Each row was made from one small tree. The marks that hang from a mark follow it in brackets, in the order of their numbers. Every link used is in the known rows. Write each row's tree.
In the rows, zero is written as 128.
Known rows
Q43{Q811{Q987}}: [149 127 138 101  73 108 142 152 116 102 170 154 132 129 143 158 137 102
 170 153 175 173 127 157 145 148 118]
Q811{Q101 Q297 Q817 Q840}: [100 188  68 126 157 136 112  98 179 172   6 154 122 106  86  55  94 163
  92 145  82 121 159  59 120 141 139]
Q811{Q43 Q840}: [120  97  67 106 149 141 117 126 131 155 156 128 128 154 113 113 138 136
 102 124 105 132 143 135 130 146 115]
Q840{Q811{Q987}}: [118 122 165 103  97 121 128 145 113 164 161 161 131 142 155 165 131 111
 169 105 150 113 111 129 159  97 134]
Q297{Q811{Q43}}: [ 99  74 153 121 126 112 140 130 100  88 183 104 153 127 199 166 132 129
 137 119 133 127 127 156 134 117 125]
Q217{Q297{Q811}}: [ 70  86 188 112  91 125 134 153 124  12 125 106 151  78 184 169 132 112
 155 123 160 133 157 135  92 104 121]
Q211{Q811{Q840}}: [104  76 134 166 130 162  96 150  80 141 156 103 146 128 143 120 150 105
 175 104 150 123 146 134 137 126 132]
Q297{Q811{Q43 Q101 Q817 Q840}}: [ 88 125  98 137 165 119 146  76 130 168  85 132 158 130 179  94  98 176
 102 132 115 128 148 103 126 123 148]
Q811{Q43 Q297 Q817 Q840 Q987}: [165 175  44  56  97 129 133 100 166 193  39 188 112 125  66  98  97 154
  76 152  87 128 125  85 158 151 110]
Q211{Q811{Q101 Q817 Q840 Q987}}: [140 151 104 159 126 155 124 114 105 209  71 155 147 133 129  73 128 129
 164 127 143 117 143  96 146 128 155]
Q217{Q297{Q811{Q840}}}: [ 62  88 171 112 101 128 130 139 132  38 108 114 152  80 172 155 121 123
 143 125 161 143 167 124  87 107 122]
Q101{Q811{Q43 Q987}}: [153  96 133 103 109 117 121 128 100 116 183 149 134 150 142 145 146 104
 151 140 113 145 105 145 108 140 135]
Q570{Q43}: [146 102 127 123 123 136 118 181 119  76 193 110 136 134 146 127 169  95
 156 116  90  97 110 161 121 144 116]
Q987{Q570{Q43{Q811{Q101 Q211}}}}: [113 112 134 139 110  93 133 145 132  95 163  96 136 119 192 143 126 129
 127 138 130 154 104 168 112 156 119]
Q811{Q43 Q817}: [139 129  83 105 145 132 131 123 119 125 135 125 134 147 121 102 139 141
 120 125  94  98 119 129 145 152 135]
Q987{Q570{Q43{Q811}}}: [115  93 144 122  87  85 132 158 117  70 181 108 148 114 210 155 134 117
 141 139 126 165 101 170 116 156 115]
Q811{Q101 Q211 Q817 Q840}: [103 201  63 173 225 155 114  68 172 222  53 106 110 150  48  37 100 179
  94 129 132 101 156 100  99 149 168]
Q101{Q811{Q297 Q817}}: [105 108 150 123 127 119  93 122 111  76 123 123 135 111 126 124 122 117
 150 135  95 134 117 112  94 140 145]
Q817{Q811{Q43 Q211 Q297}}: [113 109 135 128 155 119 122 131 163 121 165  84 116 122  96 157 126 126
  72 121 116 107 122 145 124 127 110]
Q101{Q811{Q43}}: [119  70 133 125 137 125 106 131  94  92 193 114 136 146 150 140 147 111
 145 128 100 138 116 147  98 141 135]
Q817{Q811}: [109  99 179 131 139  94 128 145 133  91 201 122 160 129 151 144 148  99
 138 124 134 132 129 143 108 121 143]
Q101{Q811{Q43 Q211 Q840}}: [105  86 102 146 181 147  93  97 116 151 169  90 115 157  93 121 125 139
 110 123 119 137 128 145  84 148 137]
Q811{Q101 Q211 Q297 Q840 Q987}: [145 209  78 125 145 147 121 107 200 217  44 140  79 124  29 100  98 145
  84 147 136 121 147 105 120 134 119]
Q840{Q811{Q43 Q211 Q297}}: [ 88 107 121 123 144 154 108 131 137 170 137  88  89 132 109 174 111 146
  98  91 120  81 113 133 165 105 100]
Q211{Q811{Q101 Q840 Q987}}: [138 127 118 159 116 157 120 136 101 194 109 146 142 134 140 100 141 112
 169 124 151 125 145 115 144 121 140]
Q840{Q811{Q297}}: [ 79 101 161 113 110 131 105 153 124 127 138 125 119 114 150 173 121 120
 144  98 122 103 120 116 156  96 113]
Q570{Q43 Q987}: [160 105 131 135 131 141 118 192 114  77 180 120 115 138 112 119 181  90
 162 107 103  82  95 150 115 108 105]
Q217{Q297{Q811{Q101 Q817 Q987}}}: [ 95 138 167 107  90 120 154 128 142  60  65 142 152  81 174 136 116 129
 148 139 155 129 154 109  99 106 137]
Q297{Q217 Q811{Q101 Q817 Q987}}: [121 176 156 130 115 120 145 133 138 110  74 153 163 134 142 104 118 135
 150 122 154 122 152 112 152 119 157]
Q101{Q811{Q43 Q211 Q297 Q840}}: [100  91  99 133 164 149  87 103 133 139 136  89 100 133  80 133 112 141
  91 127 101 135 128 132  91 145 117]
Q43{Q570{Q987} Q811}: [183 110 168 155 120 111 166 134  79  38 178 127 110 115 149 158 152 122
 145 141 159 181 106 153 120 108 103]
Q840{Q811{Q43{Q570} Q101}}: [123 116 127 142 152 135 149 115 112 168 138 133 118 143 179 141 127 153
 110 104 101 106 114 115 157  92 123]
Q840{Q811}: [ 84  97 164 125 127 130 112 147 107 140 172 126 132 138 164 160 133 119
 163  94 138 106 120 130 149  99 132]
Q43{Q570}: [181 115 178 145 139 113 153 141  85  35 199 114 126 122 157 149 165 111
 146 127 119 146 109 156 109 119 126]

Which tree is each row?
[101 130 100 168 138 166 101 123 115 173  49 119 135 104 124  81 117 138
 139 119 114 107 152  83 145 126 134] => Q211{Q811{Q101 Q297 Q817 Q840}}
[110  97  80 158 131 174 106 137 115 178  85 108 123 115 134 109 129 133
 115 115 103 109 150 105 158 125 105] => Q211{Q811{Q43 Q101 Q297 Q840}}
[135 168  91 138 133 132 139 105 155 188 111 140 109 141  91 115 109 143
 123 156 182 167 150 139 128 152 128] => Q43{Q811{Q101 Q211 Q840 Q987}}
[120 105 138 146 167 148 134 112 108 162 173  90  98 149 133 166 126 153
 104  89 130  94 103 148 152  99 116] => Q840{Q811{Q43{Q570} Q211}}
[108 146 111 147 131 136 123 134 155 116 112  92  96 109 101 142 111 137
 116 146 153 143 144 141 133 146 105] => Q43{Q811{Q101 Q211 Q297}}
[165 116 119 109  85 125 137 171 122  95 178 138 133 131 150 140 152 100
 157 139 120 133 109 164 138 153 105] => Q570{Q43{Q811{Q987}}}
[121 151 172 114  99 117 135 145 121  81 109 144 164 133 137 129 125 123
 161 115 164 127 143 130 154 122 150] => Q297{Q217 Q811{Q817 Q987}}
[120 152 169 130 106 121 142 156 136  95 112 144 158 135 152 131 132 117
 155 119 161 130 154 131 150 112 141] => Q297{Q217 Q811{Q101 Q987}}
[143 149 162 125 125  88 152 133 155 144 155 165 156 134 147 124 139 104
 132 143 135 135 128 123 116 117 150] => Q817{Q811{Q101 Q987}}
[118 140 180 136 120 134 127 154 131  89 147 100 137 141 106 156 130 117
 150 105 191 120 143 163 145 119 135] => Q297{Q217 Q811{Q211 Q987}}
[111 112 141 155 107 168  91 169  95  95  95  97 137 106 114 119 141 107
 166 100 128  95 140 115 166 129 124] => Q211{Q811{Q297{Q217} Q817}}
[ 96 167  86 130 140 152  97 152 185 132  43 138 115 116  70  85 118 134
  96 127  99 129 179  83 133 133 113] => Q811{Q101 Q297{Q217} Q840}
[140 123 147 101  61  86 147 145 116  98 167 153 139 122 172 167 127 109
 162 159 180 192 118 161 139 152 119] => Q43{Q811{Q987{Q570}}}
[207 158  78 121 160 144 158  85 136 193 144 128  85 161  58 125 127 156
  70 135 139 137 113 155 127 140 112] => Q811{Q43{Q570} Q211 Q840 Q987}
[125 120 139 105  99 128  92 138 132 108 114 158 129 126  90 130 123 105
 141 137 119 163 136 113 105 137 129] => Q101{Q811{Q297{Q217} Q840 Q987}}
[112 122 162  90  67 105 126 151 133 149 124 155 123 111 173 181 110 120
 138 113 123 122  94 122 162 101 109] => Q840{Q811{Q297 Q987{Q570{Q43}}}}
[174 214 108 112 121 113 155 115 149 172  71 188 137 142 116  72 130 130
 153 153 123 112 124  99 133 138 166] => Q811{Q101 Q817 Q987}
[185  98 135 131  79 152 137 155  79 117 137 123 117 109 147 161 150 106
 140 121 119 118 107 138 171 116  94] => Q211{Q811{Q43{Q570} Q297 Q987}}
[171 204  24  96 145 131 157  75 166 252  36 203 129 160  94  46 107 171
  86 156  95 123 138  80 144 150 148] => Q811{Q43 Q101 Q817 Q840 Q987}
[148  80 144 128 130 125 117 128  95  61 159 116 110 117 135 155 141 119
 116 132  81 143 100 130  98 118 108] => Q101{Q811{Q43{Q570{Q987}} Q297}}
[118 185 128 139 154 138 135  97 144 230  86 143 111 150 110 113 103 155
 134 109 149  83 114 106 152 104 156] => Q840{Q811{Q101 Q211 Q817 Q987}}
[ 88 128 145 142 163 128 101 133 180 125 131  95 125 122  59 130 116 126
  80 114 139 126 153 126 113 127 124] => Q817{Q811{Q211 Q297{Q217} Q840}}
[ 88 118 184  96  69 103 150 131 131  37  87 135 158  75 190 159 113 125
 150 137 167 146 142 124  97 111 133] => Q217{Q297{Q811{Q817 Q987{Q570}}}}
[ 77 115 155 134 141 147 100 139 136 150 138  90  96 122 109 172 113 133
 126  91 139  88 118 131 150  99 114] => Q840{Q811{Q211 Q297}}
[154 116 145  98 113  93 151 136 141 134 188 155 150 143 142 150 144 105
 116 136 127 132 114 143 133 125 130] => Q817{Q811{Q43 Q987}}
[167 153 139 171 144 127 161 109 127  77 118  92  86  97 123 151 116 153
  92 151 139 167 124 144 123 131  99] => Q43{Q570 Q811{Q101 Q211 Q297}}
[178 103 143 103  97 114 133 123 102  86 153 147 115 121 138 161 135 114
 121 147  88 155  95 133 110 130 113] => Q101{Q811{Q43{Q570} Q297 Q987}}
[121 103 104 160 116 179 105 173 111 128  97  95 122 118 129 122 147 115
 131 104 107  91 147 118 177 123 101] => Q211{Q811{Q43 Q101 Q297{Q217}}}
[230 206  78 112 134 116 193  86 131 173  74 186 121 147 131  79 130 160
  95 158  86 119 103 102 148 135 140] => Q811{Q43{Q570} Q101 Q817 Q987}
[208 133 165 126  85  98 181 125  87  62 177 155 122 117 164 168 141 119
 146 159 161 197 106 160 134 132 112] => Q43{Q570 Q811{Q987}}
[102  94 163 126 115 131  82 160 116  48 150 112 130 119 115 145 140  97
 153 123 107 140 131 129 103 135 127] => Q101{Q811{Q297{Q217}}}
[182  98 146 114 115 112 140 117  85  98 185 148 129 144 152 149 148 112
 140 143 106 157  96 146 103 132 133] => Q101{Q811{Q43{Q570} Q987}}
[102 142 152 155 168 115 124 127 178 130 132  94 121 113 101 132 121 126
  90 128 123 109 135 125 107 118 131] => Q817{Q811{Q101 Q211 Q297}}
[137 136 141 121  91 102 141 131 129 120 167 117 116 129 132 167 118 122
 145 151 197 176 116 176 132 155 120] => Q43{Q811{Q211 Q987{Q570}}}
[104 129 158 134 137  99 129 141 166 107 132 129 144 106 142 132 129 113
 107 136 106 125 138 111 113 114 130] => Q817{Q811{Q101 Q297}}
[105 111  89 145 191 146  96  74 120 165 130  99 120 155  83  94 111 157
 104 127 111 128 125 127  86 155 152] => Q101{Q811{Q43 Q211 Q817 Q840}}
[122 171 151 146 150 113 154  87 136 158  99 122 139 129 145 117 104 153
 138 134 164 112 126 130 121 118 162] => Q297{Q811{Q101 Q211 Q817 Q987}}
[152 154 122 134 159 111 155 111 170 186 152 128 126 151 107 125 131 131
  86 137 134 111 121 140 124 125 136] => Q817{Q811{Q43 Q101 Q211 Q987}}
[104 165  88 150 202 151 102  84 149 180 103  94 113 149  40  73 109 160
 110 118 147 108 145 125 102 155 158] => Q811{Q211 Q817 Q840}
[131 126 154 109 123  91 137 123 149 151 166 168 159 136 127 129 131 107
 126 139 146 154 134 126 110 124 145] => Q817{Q811{Q840 Q987}}
[186 137  99 150 167 133 166 127 116 117 138 128 105 144 141 108 159 142
  98 131  86 114 113 127 127 108 113] => Q811{Q43{Q570{Q987}} Q101}
[114 109 115 115 128 137  94 130 121  83 110 119 128 127 104 119 124 129
 118 126  79 124 124 112 120 147 128] => Q101{Q811{Q43 Q297{Q217} Q817}}
[105 126 104 181 155 164 109 116  98 184  82 120 149 128 138  69 130 136
 157 115 130 109 152  97 137 129 154] => Q211{Q811{Q101 Q817 Q840}}
[171 168  49  73 122 126 144  91 142 211  86 190 132 159  86  80 116 152
 103 146 112 130 126 105 148 155 138] => Q811{Q43 Q817 Q840 Q987}
